Known rows, with every step that occurs
ganu -> rosonu: [-12  -2  -1   9  26  -5  22   3 -12  -5  11  11 -11   9  -6   5  -6   0
   3  20 -32  -9 -15 -12  -9]
gugut -> tikiz -> rosonu: [ -7  10  -1  10  22  -2   3   9  -7   3  10  16 -10   8   0   0 -11  -5
  -2  14 -29 -17 -10 -21   0]
fupez -> valom -> gugut -> tikiz -> rosonu -> ganu: [ -1   5  -1   2  15  19  -7  13   7  16  14   9  -9  13  -2  20  -4  -2
   3  25 -29  -8 -10  -3 -11]
veniz -> ganu -> rosonu -> tikiz -> fupez -> valom -> gugut: [ -2 -16   6   3  11  17  13  12  -6   3  20  16  -2  26   3  30  -8   1
   4  31  -2  -1 -18  13 -15]
gugut -> valom -> fupez -> tikiz -> rosonu -> ganu: [ -3  -6   0   1  17  10   5  15 -11  26   3   9  -6  15 -21  -1  -1   9
  11  29 -19 -10  -4  -8  -3]
loforuz -> ganu -> rosonu -> tikiz -> fupez -> valom: [  1 -15   0  -2  17   7  22  18  -6  12  18  17   0  11  -6  16  -6  -1
 -10  16 -13  -3 -11  16  -6]
ganu -> rosonu -> tikiz -> fupez: [ -9  -8  -4   6  22   0  18  10 -13  -3  12  16  -1  17  -9  11  -7   3
  -3  20 -23 -10 -12  -3   0]
veniz -> ganu: [-12   5   4  10  19 -11  19   3  -8  -5   0  13 -12   6 -11   4  -8 -10
  -4  22  -7  -1 -16 -16  -8]
rosonu -> tikiz -> fupez -> valom -> gugut: [ -6  -8  -4   3  13  13  11  17  -9  -4   5  26   3  17  -1  22  -9  -9
   0  24  -6  -7 -15   8  -7]
fupez -> valom -> rosonu -> ganu: [-15  -9  -1   3  18   6   9   6   9   6  10  10  -9   8 -12  20  -1  -2
   4  29 -33   3 -10  -4  -7]
veniz -> ganu -> rosonu -> tikiz: [ -8  -3  11  14  14   1  20   3 -11  -2  10   9 -18  15  -1  15 -13   6
   2  27 -18  -8 -16  -5  -2]
fupez -> valom -> rosonu -> tikiz: [-14 -10   4  11  10  10  12   9  -3  -7  10  18 -12  13   8  22 -15   0
   8  27 -25 -12 -13   2   4]
loforuz -> ganu -> rosonu -> tikiz -> gugut: [ 10   5   5   3  16  10  26   6  -6  -3  19   4 -13   5  -2   7 -22  -4
  -9  10 -32 -11 -15   7  -4]
gugut -> tikiz -> fupez: [ -2   3  -3   4  29 -10  10  12  -7   0   7  17   5  14  -9  -6  -2  -8
 -13   6 -13  -2 -10  -9  -2]
loforuz -> ganu: [ -4  11  -3   3  20 -10  24  10  -7  -1   1  17  -7  -6 -17  -1 -11 -17
 -12  10 -19  -8 -12 -12  -6]
fupez -> tikiz -> gugut -> valom -> rosonu: [  9  -4   3   2  18  16  11   5  -2  -4  28   3  -8  17  13  -2 -23  -1
  11  22 -28  -4 -18   0   1]
loforuz -> ganu -> rosonu -> tikiz -> fupez -> valom -> gugut: [  6  -9  -3  -4  10  18  19  20  -5   7  21  19   2  14  -2  26 -11  -5
  -5  19 -14  -9 -12  19 -11]
fupez -> tikiz -> rosonu -> ganu -> loforuz: [ -4   4  -1  10  27   1  11   5   4   2   2  12 -23   9 -19   5 -16   1
  -5  29 -27 -21 -15 -27   2]
veniz -> ganu -> rosonu -> tikiz -> fupez: [ -7 -10   5   7  18   0  19   7 -10   0  13  13  -5  19  -8  15  -7   4
  -4  24  -9  -3 -13  -4  -3]
fupez -> tikiz -> gugut -> valom: [  9  -1   2   5  22   9  15   8 -10   2  16   5  -8  13   7 -14 -18  -4
   5  21 -17  -1 -19   0  -4]
ganu -> rosonu -> tikiz: [-11  -1   3  14  18   2  21   4 -14  -7   8  12 -14  12  -2  11 -13   6
   4  23 -31 -16 -15  -4   1]
tikiz -> fupez -> valom -> rosonu: [-15 -17  -7  -1  21   0  10  12   2  -1  16  19   5  15  -5  15  -2  -9
   0  22 -16   0 -12  -3  -8]
gugut -> valom -> fupez -> tikiz -> rosonu -> ganu -> loforuz: [  3  -2   2   1  18   6  14  16  -7  24   2   8 -16  15 -22  -2  -5  10
   0  25 -16 -15  -7 -17   0]
valom -> gugut -> tikiz -> rosonu -> ganu -> loforuz: [  7  21  -3   3  18  11   4   9   7   7   8   7 -18  13 -10  16 -13  -4
 -10  15 -33 -19 -12 -25  -2]

Rows
[ -3  -1   1   8  26  -1  11  10  -4   7  -3  12 -17  12 -32   4  -9   5
  -2  23 -19 -21 -11 -23  -1] | valom -> fupez -> tikiz -> rosonu -> ganu -> loforuz
[  8  -5   8   2  13  13  20  13 -19  13  15   0  -7  20   2   1  -9  11
   6  13 -21  -4 -11  12  -6] | ganu -> rosonu -> tikiz -> gugut -> valom -> fupez
[-12  11  -6   6  22  -3  15   4   3   8  -2  11 -24   3 -23  10  -8  -6
 -10  21 -33 -16 -12 -34  -3] | tikiz -> rosonu -> ganu -> loforuz
[ -3 -11  -1  -1  23   7   0  13  14  13  18   6   5  18  -9  14   4   2
  -5  18 -23   9  -4   4  -4] | gugut -> tikiz -> fupez -> valom -> rosonu -> ganu
[ 16   1   5  -2  21  16  17   4  11   5  22  -6 -19  17  -1   2 -21   4
  -1  22 -32  -4 -17  -7   2] | fupez -> tikiz -> gugut -> valom -> rosonu -> ganu -> loforuz
[ -4  -5   2   5  15   6   8  17 -20  17   7  17  -4  15  -8  -6  -9   5
  13  24 -13 -17  -9 -11  -1] | gugut -> valom -> fupez -> tikiz -> rosonu
[-15 -15  -8  -3  21   3   6  11  11   9  12  10   3  12 -17  19   5  -4
  -2  26 -23   8  -8  -1  -9] | tikiz -> fupez -> valom -> rosonu -> ganu
[-17   7  -8   4  19  -1   7   3  -1  10   0  10 -14   3 -20  10  -3  -7
  -1  26 -36 -12  -9 -25  -6] | tikiz -> rosonu -> ganu
[-13 -13  -2   7  20   1  14  15  -8   2   0  24   0  15  -5  12  -5  -4
  -6  22  -4  -3 -13   4  -3] | rosonu -> tikiz -> fupez -> valom
[  2   3  -1  -3  14  11  15   5   0   2  23   3  -8  12  10   0 -15  -7
   6  15 -33   0 -15  -6  -5] | tikiz -> gugut -> valom -> rosonu
[ -2  -9   0   4  29  -3   7  17  -3   9  10  18   5  16  -2   0   3  -5
 -10  11  -5   6 -10   1  -8] | gugut -> tikiz -> fupez -> valom
[ -2   4  -2   2  21  -4  28   7  -8   3  15  12  -9  -1 -13   5  -9  -8
  -6  12 -31 -11 -12  -5 -10] | loforuz -> ganu -> rosonu
[  2   6   0  -1  18   5  19   7  -9   7  11   6  -8   9   5 -10 -11 -10
  -2  13 -21   3 -16  -6 -11] | tikiz -> gugut -> valom
[ 16   5   5  -4  10  17  26  10  -9  15  24   1 -11   9   8   2 -20   1
  -4  11 -30  -5 -12  13  -3] | loforuz -> ganu -> rosonu -> tikiz -> gugut -> valom
[-16 -10   0   6  18   2  12   7   0  -4  13  17  -8   9   2  14  -8  -7
   7  24 -26  -4 -14  -5  -6] | fupez -> valom -> rosonu
[ -9  -5  -1  11  23  -1   7  11 -17  -2   2  20  -6  13 -18   0 -11  -1
   9  24 -15 -22 -11 -15  -2] | valom -> fupez -> tikiz -> rosonu
[  8  -2  14   4  11  16  20   5 -10  11  23  -3 -17  19  14   5 -16   8
   3  22 -17   4 -16   7  -8] | veniz -> ganu -> rosonu -> tikiz -> gugut -> valom
[  2   4  -3  -7  13  14  11   3   8  12  19  -6  -8  11  -3   5  -8  -3
   3  20 -39   6  -9  -5  -6] | tikiz -> gugut -> valom -> rosonu -> ganu
[ -7  13  -2   6  23   3  -2   7   3  12   6   6 -11   8 -13   5  -4   0
  -6  18 -36 -10  -6 -20  -1] | gugut -> tikiz -> rosonu -> ganu
[  9  -8  16   3   9  14  20  10 -17  16  17  -3 -10  22   2   4  -8  11
   3  18  -7   5 -12  11  -9] | veniz -> ganu -> rosonu -> tikiz -> gugut -> valom -> fupez
[ -1   1   4  11  20   9  19   1 -10 -10  16   3 -15  13   4   7 -19   1
   1  18 -33 -10 -18   1  -4] | ganu -> rosonu -> tikiz -> gugut
[ -6  -6   3  14  28  -7  17  11 -17  -8  -4  18  -3  12 -21  -5  -7  -2
   5  20  -7 -13 -14  -5  -2] | valom -> fupez -> tikiz
[  4  -4   4  10  29   1  14   8 -14 -13   4   8  -4  13 -15  -9 -14  -6
   1  15  -9  -8 -17  -1  -9] | valom -> fupez -> tikiz -> gugut
[  3  -8   1  -2  28   5  10  14  19  11  17   6  -5  19 -10  14   0   2
 -15  14 -19   5  -8  -5  -1] | gugut -> tikiz -> fupez -> valom -> rosonu -> ganu -> loforuz
[  3   1   1  11  31   2  14   2  -7 -18  11   9 -10  10  -2  -7 -22 -10
   1  19 -20  -8 -22  -5  -7] | fupez -> tikiz -> gugut
[  4   1   0   0  18   3  19  13 -16  12   5   6  -1  12  -8 -13  -3  -7
   0   7 -12   5 -10  -1 -12] | tikiz -> gugut -> valom -> fupez
